Each row was made from one walk, in order. Every step used is in the known rows, and no mark comes twice. Write each row's walk.
(in the rows, 100 means zero)
Known rows
zoni -> rinuk -> zoke -> pizi -> feru: |  99 |  77 | 125 | 103 | 106 |  68 |  54 |  81 | 103 | 102 |  68 |  75 | 116 |  50 | 117 | 113 | 129 |  85 | 105 | 107 | 120 |
zoni -> rinuk: |  77 | 108 | 120 |  97 | 114 | 110 |  73 | 101 | 105 | 110 | 104 |  93 | 108 | 106 | 112 | 100 | 105 |  96 |  80 | 108 | 104 |
neru -> zoke -> rinuk -> pizi -> feru: | 109 |  71 | 117 |  99 | 103 |  64 |  65 |  82 |  77 |  48 |  38 | 104 | 105 |  78 |  86 | 103 | 126 |  84 | 116 | 141 | 118 |
rinuk -> pizi: | 102 |  82 |  84 |  88 |  78 |  82 |  82 | 104 |  88 |  72 |  92 | 105 |  85 | 100 |  98 | 103 | 120 | 107 | 111 | 110 | 120 |
pizi -> zoni -> rinuk: |  63 | 108 | 110 |  93 | 107 | 115 |  91 | 103 | 126 | 104 |  93 | 101 |  99 | 122 |  88 | 106 |  94 | 107 | 109 |  82 |  93 |
rinuk -> zoke -> pizi: | 130 |  79 |  77 |  94 |  86 |  65 |  89 | 104 |  97 | 107 |  71 |  84 | 104 |  58 | 101 |  98 | 126 |  98 | 113 |  90 | 105 |
zoni -> pizi: |  88 | 100 | 102 |  94 | 117 |  98 |  97 | 105 |  86 |  96 |  95 |  94 |  95 |  85 |  99 | 102 | 116 | 106 | 127 | 119 | 117 |
tifin -> feru -> pizi -> neru: |  99 |  71 | 113 | 100 | 104 | 125 |  59 |  83 |  94 | 101 |  82 | 115 |  59 |  92 | 103 | 108 |  40 | 103 | 106 |  98 | 133 |
zoni -> rinuk -> pizi: |  78 |  90 | 105 |  87 |  92 |  90 |  54 | 104 |  91 |  80 |  96 |  97 |  93 | 105 | 110 | 102 | 125 | 103 |  89 | 117 | 126 |
pizi -> zoni: |  85 | 101 |  90 |  95 |  93 | 104 | 118 | 102 | 122 |  92 |  89 | 108 |  92 | 117 |  77 | 105 |  88 | 112 | 130 |  75 |  87 |
zoni -> rinuk -> zoke -> pizi: | 107 |  87 |  97 |  91 |  99 |  74 |  62 | 104 | 101 | 118 |  74 |  76 | 112 |  63 | 112 |  99 | 130 |  93 |  92 |  99 | 110 |
neru -> rinuk -> zoke -> pizi -> zoni: | 105 |  74 |  85 |  83 |  98 |  63 |  80 | 107 | 129 | 105 |  49 |  92 | 123 |  88 |  78 | 101 |  90 |  79 | 113 |  94 |  95 |
tifin -> feru -> pizi -> zoke: |  88 |  81 | 105 | 116 | 103 | 102 |  70 |  72 |  92 |  72 |  69 | 139 | 121 |  61 | 117 |  95 |  59 |  89 | 108 |  93 | 114 |
zoni -> neru -> zoke -> pizi -> feru: |  53 |  69 | 133 |  78 | 112 |  98 |  70 |  81 |  83 |  97 |  68 |  86 | 115 |  90 | 101 | 131 | 112 |  89 | 129 | 145 | 120 |
zoke -> pizi -> zoni -> neru: |  56 |  74 | 109 |  68 |  90 | 112 | 108 | 109 | 125 | 106 |  88 |  79 | 110 | 116 |  79 | 122 | 116 | 114 | 137 |  93 | 104 |
feru -> pizi -> rinuk -> zoke: | 115 |  75 |  84 |  99 |  84 |  70 |  86 |  85 | 104 |  59 |  32 | 118 |  90 |  55 | 103 |  84 |  96 | 103 |  99 | 110 | 117 |
tifin -> feru -> pizi -> zoni -> neru -> rinuk -> zoke: |  40 |  84 | 114 |  97 | 115 |  77 |  86 |  84 | 138 | 100 |  42 | 114 | 119 |  89 | 103 | 104 |  28 |  89 | 153 | 129 | 135 |
zoni -> pizi -> neru -> zoke: |  67 |  92 |  85 |  83 | 144 | 100 |  56 |  97 |  47 | 106 |  71 | 103 |  39 |  97 |  90 | 106 |  74 | 100 | 128 | 134 | 115 |
rinuk -> zoke -> pizi -> zoni: | 115 |  82 |  66 |  90 |  80 |  70 | 105 | 106 | 119 | 101 |  60 |  92 |  96 |  76 |  77 | 103 | 114 | 109 | 141 |  64 |  92 |
zoke -> rinuk -> pizi: | 126 |  75 | 103 |  95 |  86 |  74 |  87 | 106 |  99 |  64 |  69 |  89 | 109 |  89 |  87 |  90 | 139 |  94 |  95 | 116 | 115 |
pizi -> rinuk -> zoke: |  94 |  93 |  91 | 107 | 104 |  59 | 104 |  86 | 100 |  78 |  43 | 105 | 100 |  63 | 112 |  82 |  91 |  86 | 107 | 110 | 101 |

Which walk is each row?
|  81 |  74 |  68 |  76 | 105 |  84 |  41 |  94 |  50 |  79 |  69 | 114 |  30 | 112 |  89 | 106 |  81 | 102 | 112 | 124 | 117 |
rinuk -> pizi -> neru -> zoke
|  70 |  79 | 104 |  78 | 107 | 108 |  98 | 100 | 115 |  75 |  37 | 108 | 100 | 111 |  63 | 103 | 100 | 114 | 134 | 122 | 105 |
feru -> pizi -> zoni -> neru -> zoke -> rinuk
|  79 |  92 |  83 |  88 | 128 | 103 |  60 |  92 |  61 | 110 |  78 | 110 |  45 | 113 |  91 | 105 |  60 |  95 | 101 | 113 |  98 |
pizi -> neru -> zoke
| 113 |  65 | 121 |  79 |  82 | 103 |  86 |  98 | 107 |  80 |  58 |  90 | 127 |  86 |  93 | 101 | 119 |  84 |  75 | 104 | 100 |
zoke -> pizi -> rinuk
| 111 |  66 | 123 |  98 | 112 |  51 |  57 |  82 | 109 |  99 |  54 |  82 | 135 |  56 | 105 | 110 | 101 |  61 |  94 | 129 | 119 |
neru -> rinuk -> zoke -> pizi -> feru
|  69 | 113 |  84 | 104 | 110 |  74 |  94 |  98 | 119 | 106 |  71 | 100 |  88 |  89 |  99 |  95 |  92 | 107 | 132 |  80 |  94 |
pizi -> zoni -> rinuk -> zoke
|  22 | 104 |  91 |  81 | 118 | 105 | 110 |  98 |  99 | 100 |  69 | 111 |  87 | 131 |  84 | 114 |  73 | 111 | 156 | 118 |  94 |
pizi -> zoni -> neru -> zoke
| 117 |  98 | 107 | 102 | 119 |  89 |  90 |  99 |  86 |  90 |  54 | 102 | 116 |  92 |  83 |  88 | 104 |  83 |  95 | 121 |  88 |
neru -> zoke -> rinuk
|  48 |  97 | 111 |  86 | 124 |  95 | 115 | 101 | 110 |  93 |  48 |  96 | 111 | 119 |  71 | 100 |  95 |  98 | 142 | 123 |  89 |
pizi -> zoni -> neru -> zoke -> rinuk
|  91 |  76 | 103 |  82 |  96 |  76 |  56 | 104 |  98 |  75 |  80 | 103 | 111 | 112 |  99 | 101 |  95 |  77 |  80 | 139 | 123 |
neru -> rinuk -> pizi
| 100 |  89 | 108 | 115 | 123 |  77 |  91 |  88 |  93 |  76 |  65 | 104 | 136 |  67 |  99 |  80 | 112 |  71 |  79 |  96 |  83 |
pizi -> zoke -> rinuk
|  95 |  69 | 105 | 105 | 125 |  78 |  39 |  78 |  99 | 110 |  47 | 114 |  76 |  72 | 112 |  96 |  14 |  73 |  98 | 125 | 140 |
tifin -> feru -> pizi -> neru -> rinuk -> zoke
| 112 |  76 |  94 |  79 |  78 | 109 | 101 | 111 | 125 |  98 |  83 |  92 | 107 | 109 |  68 | 114 | 116 | 110 | 119 |  66 |  89 |
zoke -> pizi -> zoni
|  89 |  69 |  81 |  82 |  94 |  86 |  56 |  98 |  72 |  82 |  92 |  98 |  39 | 108 |  95 | 107 |  94 | 106 | 104 | 107 | 126 |
rinuk -> pizi -> neru
|  61 |  81 | 127 |  93 | 112 | 114 |  98 |  89 | 121 |  83 |  29 | 116 | 118 | 102 |  76 | 104 |  60 | 104 | 155 | 124 | 117 |
tifin -> feru -> pizi -> zoni -> neru -> zoke -> rinuk
|  81 |  69 | 129 |  91 | 103 |  69 |  50 |  82 | 101 |  62 |  73 | 103 | 116 |  98 | 103 | 114 |  93 |  69 |  92 | 148 | 134 |
neru -> rinuk -> pizi -> feru
|  35 |  89 | 109 |  87 | 104 | 124 |  92 |  84 | 109 |  90 |  53 | 131 |  95 | 113 |  90 | 117 |  42 | 115 | 169 | 121 | 122 |
tifin -> feru -> pizi -> zoni -> neru -> zoke
|  80 |  88 | 100 |  71 | 102 | 116 |  60 | 109 | 106 | 107 |  64 | 101 | 108 | 118 |  74 | 115 | 105 | 101 | 108 |  91 |  86 |
neru -> zoke -> pizi -> zoni -> rinuk
| 103 |  56 | 119 |  70 | 118 | 104 |  35 | 104 |  98 | 124 |  83 |  77 |  95 | 111 |  87 | 112 |  75 |  67 |  52 | 118 | 113 |
zoke -> pizi -> neru -> rinuk
|  24 |  86 |  74 |  69 |  94 |  88 |  90 | 100 |  87 |  70 |  63 | 115 |  73 | 129 |  82 | 116 |  94 | 119 | 165 | 128 | 115 |
rinuk -> pizi -> zoni -> neru -> zoke
| 107 |  78 | 107 | 114 |  91 |  76 |  88 |  73 | 110 |  68 |  24 | 126 | 107 |  46 | 118 |  85 |  59 |  90 | 120 | 111 | 128 |
tifin -> feru -> pizi -> rinuk -> zoke
|  38 |  76 | 119 |  71 | 109 |  77 |  62 | 102 | 100 |  84 |  85 |  91 | 115 | 120 | 110 | 109 |  95 |  80 |  95 | 167 | 140 |
zoni -> neru -> rinuk -> pizi
|  83 | 113 |  94 | 109 | 117 |  70 |  77 |  96 |  98 | 112 |  81 |  92 |  95 |  73 | 121 |  89 | 103 |  95 | 103 | 105 | 107 |
zoni -> rinuk -> zoke
